Known rows, with every step that occurs
vazer > foma > betim > babaz > tazad > gegom: [-55   8  51  10 -26   8  15 -27 -17  31  14  26 -53   8  -4  49 -42 -12
 -66  12  38 -22   1  31 -21  31 -52  -5   1  46]
foma > betim > babaz: [-19 -14  23  -5  17   0  10 -25   2  25  17  -9 -27  29  -1  51 -17 -22
 -27  -6  25   4  10  10  -8   0 -24 -33  -7  -4]
babaz > foma > vazer: [-11   9  -6  -2   7   1  -7 -56   5  -6  23  13   4   4   3  17   0   3
   8  -2   8 -18  -7  31 -20 -30 -20  -6  -6   8]
betim > foma > vazer: [ -8  24   5  -8  19  -2  11 -28  12 -13  22  -1  -7   3 -10   7  -4  -7
   7 -16   3   4  -5  16 -15 -26 -16  -9 -17  -2]
betim > babaz > foma > vazer: [-26   6  14   5  19  -8   2 -58  -4  21  19  14 -21  16   1  35 -15  -1
   3   7  16 -23  -2  33 -16 -25 -22 -30 -22  21]
vazer > babaz > tazad > gegom > vevel: [-32  23  23  22 -24   9   1 -25 -15  18   2 -17 -25  27   6 -15   7   3
 -39   1  12  -1  -5  43   2  17 -24  -9   3  18]
betim > babaz: [-13  -2  22   5   9  -8   8   0  -5  25  -4   2 -24  10  -1  17 -10  -7
  -4  10   9  -4   7   2   3   4  -4 -27 -11  13]
tazad > gegom: [-13  22   1  -4  -1  -2   5  -4  -9   2  -5  -9  -7  -5  -4   5   1  10
 -34  -9   0 -18 -15  28  -5  22  11  10  10  10]
gegom > tazad: [ -1 -17   3  -3  20 -15   5   2  -2   7   1  10   6 -13 -10  -3  10  18
 -24 -23 -19  -6   4   0 -23   5   5  10   7   5]
gegom > tazad > babaz > foma > vazer: [-13  -3  13   0  -4  -5  -5 -81  -7   6  26  12   3   6 -11  -7  -3  18
 -13 -19   8 -10 -11  20 -53 -26 -43  14   1  32]
babaz > vazer > foma: [ -8   2  10  -6 -25  14   0 -19  11 -11 -10  46  -2 -18  -5 -15 -13  12
   7  10  10 -21   8   7  -3  34 -15  17  11  22]
gegom > tazad > babaz > vazer: [-10  -8  19  -4 -22  -3  -6 -38  13   9  -6   9   1  -3  -8 -29   6  17
  -2 -12   9  -5  -2   3 -24  40 -33   9  23  20]
foma > babaz > gegom > tazad: [-32 -16  -5  -3  15   3   8 -36   6   6 -27  23  11 -15   9 -21  27   5
 -40 -15 -14 -11   2  -6 -43 -24 -28   4  20   7]
foma > vazer > babaz: [ -6  16  12   1   5  14  25 -54   5  23  14 -33   5  34 -13  14   7   8
   7 -11  18   1  -3  14  -8 -19  -4 -22 -28  14]
gegom > babaz > vazer > foma > betim: [-15 -12   6 -19  11  15 -11 -47  34 -17  16  38 -15  -7  -4  34 -10  -9
 -19  -6  16 -19  35   8 -18  12 -49  15  32   3]
vazer > babaz > betim: [-16  12  12   0 -24  22  -1 -25   6  23 -10 -32 -29  12   8  -7  -7   0
  40 -22  33   4   7   5  -2  27 -22 -15  -9  22]
foma > vazer: [ -3  12  -2   3  15   0  13 -40   9  -1  18  -8   5  16 -15  20   2  12
 -12  -6  12  -7  -3  -1  -6 -29  -4 -12 -14   2]
tazad > babaz: [ -1   8  17   5 -31   3  -2 -30  -3   4   3 -11  -6  16  -3 -19  -8  -6
   5   3  17  12 -10 -12 -11  -2 -29   8  -1  21]
vazer > foma > babaz > tazad: [-38   6  38   7 -36  18   8 -21  -7   7   0  39 -17  -8   7 -13  14  -3
 -10  27  19  -8  10   0 -21   0 -44  19  17  28]
foma > vazer > babaz > tazad > gegom: [-40  40  27  17 -24  13  24 -46  -8  39   5 -33  -9  32  -5  19   1   7
 -26   1  34 -15 -18  45 -13  16 -21 -21 -11  39]
vazer > babaz > gegom: [-18   6  -7   2 -21  20  11 -33  -5  24 -32  -5  13  11  14  -7 -10 -16
   3  -2   1  12  -1   5  -9  -2 -27 -15 -18  25]
betim > foma > babaz > tazad > gegom: [-56  38  29  -2 -16   5  -1  -7  -2   4  -4  -1 -26 -11  14 -12  28 -20
 -13   8  13  -9  -9  51 -28  28 -41   9  30  12]
tazad > babaz > gegom > vevel: [ -9  -1  -7  24 -30  13 -15 -63   1 -16  -6  18 -13  22   4 -41 -18 -11
 -33   0   6  22  -4 -20  -4 -47 -58   2  -1  15]
tazad > babaz > betim: [-14  17  20   7 -46  16 -16 -46   8   0   1 -17 -40   7  -1 -23 -20  -2
  28 -14  45   7  -2 -19 -11  15 -46   5   1  29]
betim > foma > vazer > babaz > gegom: [-25  29  -3  -2   0  20  22 -64  10  14 -10  -3   6  15   5  -7 -13 -24
  12 -18   3  15  -8  21 -22 -27 -42 -23 -34  23]
foma > babaz: [-18   0  11  -9   8   8   0 -20   5   0   0  -8   0   6   5  -3  40  -1
  -3   7  13  -4   3   5 -16  -9  -5   2  20 -12]
vazer > babaz: [ -3   7   9  -6  -6  13  12 -13  -5  25  -5 -22   5  18   3  -2  10   0
  19  -7   6  11  -1  15  -3  11  -3  -9 -13  13]
betim > foma > babaz: [-24  14  13 -19  15   8  -3 -12   6 -11   4   2  -8  -6   9 -16  35 -18
  18  -4  -1   7   2  19 -25  -4 -22   6  16 -13]
foma > betim: [ -4 -13   0  -5   4  11   1 -19   9  -1  21 -14  -4  18  -1  34 -10 -14
 -19 -14  13   7   7   6 -12  -4 -22  -4   7 -16]

Rows
[-54  24  39   5 -37  14   6 -18 -16   8  -5  30 -23 -15   3  -7  16  10
 -40  21  24 -27  -7  27 -27  19 -34  29  24  37]
vazer > foma > babaz > tazad > gegom
[-14   8 -12  -7  42  -4 -18 -63  19 -13  26  10  -5  -2   0  34  10  -1
  -1  -1   1 -24  11  21 -25 -48 -33  -1   4   7]
gegom > babaz > foma > vazer
[-27  16  11  27 -15  -3 -11 -13 -10  -4   6  11 -31  15   4  -9  -1   7
 -58   7   3 -11  -4  25   7   4 -20   3  16   6]
babaz > tazad > gegom > vevel
[-30   9  14  -7  -9  18 -12 -31  17  -2  -5 -17 -35  -3   9  -8  25  -2
  19 -11  37  -9   9  -5 -17   4 -24  -1  20  -2]
foma > babaz > betim
[-14   8 -11  21   6  20  16 -90   8   3   2  -3   1  39  -2  -9  -2   1
 -33 -11   4  11   1  -3  -3 -60 -34 -29 -27   8]
foma > vazer > babaz > gegom > vevel
[-21  -9  -2  23  10  -1  -3 -39  -3   6 -14  33 -31  18   8  -7 -20 -13
 -43   5  -3   5  12 -10   8 -42 -34 -34 -17   8]
betim > babaz > gegom > vevel
[-22  33   0 -10  38   0 -14 -53  36 -24  22 -11 -47 -10  -7  20  -7  -8
  25 -33  22  -7  19  -5 -19 -30 -51 -11   3   2]
gegom > babaz > betim > foma > vazer
[-17 -10   5 -19  -5  21  -9 -52  -2  23  17 -11   4  30  23  24  -6 -25
  15 -14  17   4   8  52 -29   7 -35  -6   0   4]
vazer > babaz > foma > betim
[-32  33  29   8 -15  16  16 -37   5  23  12 -15 -13  23   0   6  -2 -22
  27  -2  17  15  -4  28 -18   4 -50 -26 -20  27]
betim > foma > vazer > babaz > tazad
[-26  10  25  11 -36  14   8  -6  -7  38 -10 -15  -7  22  12  -4  -1 -14
  17  14  18  11   3  15  -3  25 -31 -17  -7  25]
vazer > babaz > tazad
[-27  20  26  17 -23  16  19 -47   1  36   9 -23  -3  35  -2  13   0  -2
   8   7  32   6  -3  18  -7  -3 -35 -29 -23  32]
foma > vazer > babaz > tazad
[-21  22  -7 -11  20  -5 -19 -22  26  -8 -12  -5 -12 -14   0  14  17   9
 -21  -2   2 -40   9  32  -2  38  -8   5  38   2]
tazad > gegom > babaz > vazer
[-34  53   0 -12  35  -4 -10 -56  26 -20  17 -21 -54 -17 -11  22  -4   3
  -8 -40  22 -28   3  28 -24  -7 -40  -3  11  14]
tazad > gegom > babaz > betim > foma > vazer
[-45  19  20  18  -9   6 -13 -32  -5  -5   7   0 -30  15   8 -12  39   3
 -60  14  16 -16  -2  31  -6  -6 -30   6  35  -7]
foma > babaz > tazad > gegom > vevel
[-12   5   9   0 -34   8 -22 -45 -11   0  10   8  -2   9  14 -21 -10 -11
  19  10  11   0  -9  20 -25  -1 -42  15   6  27]
tazad > babaz > foma
[ -7  12  -4   8  12  -5  -7 -17  -8 -19  13   0 -21  11  -6 -15   7  15
 -56 -13  -7 -16  -7  23   9  -6   9   8  13 -10]
tazad > gegom > vevel
[-26 -12  20  -7   7   7   1 -39  24  23   5   1 -24  24   3  41 -11 -21
 -10   0  36  -9  18  18  -3  43 -32 -35  14  -6]
foma > betim > babaz > vazer
[-41 -12  49  10 -24   9  12 -23  -7  29  17  36 -46  13  -3  41 -43 -24
 -32  18  35  -1  17   6 -17   8 -63 -17  -6  40]
vazer > foma > betim > babaz > tazad
[-39  30  28  12 -37  11  13  -9 -18  40 -12 -26 -11  16  10   1  -1  -1
 -14   7  20  -9 -14  46  -7  44 -19  -6   0  38]
vazer > babaz > tazad > gegom
[-25  18 -12 -12  28 -10 -27 -27   0 -11   6   5 -10 -20  14  22  10   2
 -23  -2 -11 -36   0  53 -25   0 -19  21  28  11]
tazad > gegom > babaz > foma
[-21  -4  15  -1   5  -8 -11 -19 -13  22   3  23 -21   1  16  18 -13 -14
  13  15   4 -14   3  32 -12   5 -16 -17  -9  20]
betim > babaz > foma
[-35 -15  16   2  -9  18  17 -47  -5  17  -5  47 -26   6   1  38 -54 -27
 -46   1  17  -3  13  -3 -22 -21 -57 -14 -17  38]
vazer > foma > betim > babaz > gegom
[-16  21  -5 -11  31  -9  -7 -10   5  -4   1 -14 -12 -12  -6  23  12   8
 -38  -7  -5 -25   3  20 -10   2  -4  11  23   4]
tazad > gegom > babaz
[-24   4   8  12   2  -4 -16  -3  14   5   0   5 -17  -7   5  18   3 -15
  -3  18   3  -4  22  -8  -6  -6 -45  -5  21  11]
gegom > babaz > tazad
[-17   0  23  -9  -4  18   8 -24  -3  -8   5  33  -6 -11  -1 -13  20   6
 -12   8   7 -13   6   2 -23 -16 -18  26  12  13]
vazer > foma > babaz
[-15 -10   9 -14 -21  21   0 -36  21 -12  11  39  -6   0  -5  18 -18  -3
 -13  -6  22 -15  15  14 -13  32 -37  14  18  10]
babaz > vazer > foma > betim
[-20  34   5  -3   7   7  -3 -48  20 -16  18  -7 -39  -5  -6   0 -15  -5
  31 -32  29  -2   0   7 -12  -9 -36 -13 -13   9]
babaz > betim > foma > vazer
[-12  15  11   5 -24   7  -9 -86  -1  -2  28   1  -2  22  -2  -3  -9   0
  11   3  28  -3 -16  22 -31 -31 -47   5  -9  30]
tazad > babaz > foma > vazer
[-36 -35  19   1  11   3  22 -46  -5  22  -6  59 -24 -10  -8  27 -47  -8
 -70 -20   0  -9  14  -7 -45 -13 -50  -6 -13  41]
vazer > foma > betim > babaz > gegom > tazad
[-29   9  23  -9 -21  26  -1 -36   5  -9  -2  25 -37 -16   2 -16   6   9
  11  -7  37 -18  10 -13 -22  -1 -34  27  14  22]
vazer > foma > babaz > betim
